Every row comes from one small tree of marks. Brackets hold a mark, then the marks that hang from it, in alphabetical order. Every link used is in the known rows. Which tree was each row made from?
Known rows:
[W [V [Y C M]]]: [-27  27  54  -3   8  18   0 -59  33 -24 -33  33 -44 -16  19  22   5  30]
[V W [Y C]]: [-40 -19  29 -23   7   3  -8  63   8 -44  18 -45  -9  17  23  29 -12  -9]
[W [V [Y [M A D G]]]]: [ -1  52  25  21  -5   6 -10 -65  18  10   5  54 -51 -16  14   0  40  43]
[V [Y [M A D G]]]: [ 15  63  11   6 -19   3  -6 -20  15  19  15  28 -19  -8   3 -10   0   9]
[Y M]: [-14   3  -1   1  -6  43  26 -16 -17  12 -41  23   8 -49   2  -1 -16 -16]
[U C]: [-55 -34  28  12  40  40 -45  -8 -24   3  -1 -34  18 -10  36   8  26 -20]
[V Y]: [-57   8  50 -36 -21  28 -29  20 -22   6  31  20 -21 -16  52 -13 -13  23]
[V W Y]: [-55 -21  15 -16 -14  20 -13  73 -16 -16  43 -17 -20  -3  32  14  -2   4]
[D [M A G [Y C]]]: [ 27 -36 -36 -14  11   9  29 -17 -16  28  18   2  25  40 -40 -21 -19  -5]
[M D [Y C]]: [-10 -37  41  -9  49 -73 -49  -6 -41 -30 -58   9  24   4   8 -26  -9   7]
[M A D G [Y C]]: [ 49 -24  -4  -5  23 -75 -39 -16 -16  -2  -8  -7  19  49 -16 -33  21   8]
[V W [Y C [M A D G]]]: [ 31  36  -9  20   8 -22  14  23  45 -31   4 -37  -8  25 -26  31   1 -23]
[J [M A]]: [-18 -20 -48   4 -29 -11  -9  -5 -11  40  21 -10  31 -57  50 -10   8  16]
[V W [Y C M]]: [-16   3  12  -2   4  11  21  42  41 -47 -19 -36  -8   3  -9  45 -30 -24]
[U Z]: [-64  -8  20 -10  -1  30  -8  50 -73  13  37  33   5 -25   6 -35 -27   6]
[J [M A G Y]]: [  2 -72 -44  -1 -46 -30 -11  10  14  32  14   9  29  11  -4 -16  -8  43]
[V W [Y C [M A]]]: [  8  18 -21   2  -2   2  16  31  43 -35   3 -55  -8  -6   3  44 -14 -36]
[W [V [Y C]]]: [-46  10  67 -20  11  11 -24 -41   8 -21  -2  25 -45  -5  45   9  20  43]
[J [M A D G]]: [ 13   1 -33  26 -16 -41 -10 -16  -7  46  21  12  34 -19  14 -26  28  32]
[W [V Y]]: [-58   9  56 -14  -6  25 -28 -34 -12   0  17  48 -53 -22  52  -2  29  55]
[Y [M A]]: [ 16  22 -44   6 -12  32  19 -28 -14  28 -12   1   7 -60  18  -3   4 -29]

Write each row's tree:
[ 47  43 -29  28   0   1  17 -39 -12  33 -13  22  10 -22 -18 -18  22 -14] : [Y [M A D G]]
[ 17  43 -14  21  19 -30   2  19  32 -36  -5 -46  -6 -13   2  33  -2 -34] : [V W [Y C [M A D]]]
[ 18 -65 -30 -26 -33  -8 -23  14 -23  25  32   8   3  40  -5 -31  11  20] : [M A G Y]
[-23  26   5  25   4  -2   2  39   4 -22  -4   2 -15 -25   0  21  -8 -11] : [V W [Y [M D]]]
[ 33 -27 -18   3   2 -57 -44  -6 -40  24  17  21   8  29  -7 -47  30  22] : [M A D G Y]
[-18  -6   4   4 -28  37  27  55  29 -15  13   0 -21  20 -28  28 -17   0] : [V W [Y [M G]]]
[ 22  11 -16   1 -14   9  27  36  56 -29  13 -46 -11  32 -25  41 -11 -23] : [V W [Y C [M A G]]]
[ 67  46 -10  18  26 -22  24 -52  19   0 -44 -13  23   4 -31   1  10 -30] : [Y C [M A D G]]
[-32   1  -1   6 -18  30  15  51  15 -22   5  -8 -19 -17   1  31 -20 -12] : [V W [Y M]]
[ 36  24 -25  -4  13   9  26 -41  17  -6 -43 -35  22 -35   5  15  -9 -46] : [Y C [M A]]
[ 37  28  32  14  35 -10  30 -40  16 -15 -74  10  23  15 -45   3 -10 -18] : [Y C [M D G]]
[ 13   4 -45  -4  -3  52  43 -20 -42  63  58  16  16   4 -14 -30   8  -7] : [D [M A G]]
[ -4 -51  35  -3  11 -43 -36   9 -45   5 -20  50   9  44 -26 -44   6  37] : [M D G Y]
[ 54  16 -18  -4  -1  18  40 -36  34   0 -32 -25  19  13 -29  12  -6 -32] : [Y C [M A G]]
[  1  40 -29  28  -3 -12  -4  29   7 -10  18 -18 -16 -34  12  19   8 -20] : [V W [Y [M A D]]]
[ 34 -62 -16 -33 -11 -26 -18   4   2  -1   7 -20  13  60 -16 -18   1   6] : [M A G [Y C]]
[ -3 -56   6 -19  18  20  36  -6 -18  12 -11  26  25  53 -56 -19 -40   8] : [D [M G [Y C]]]
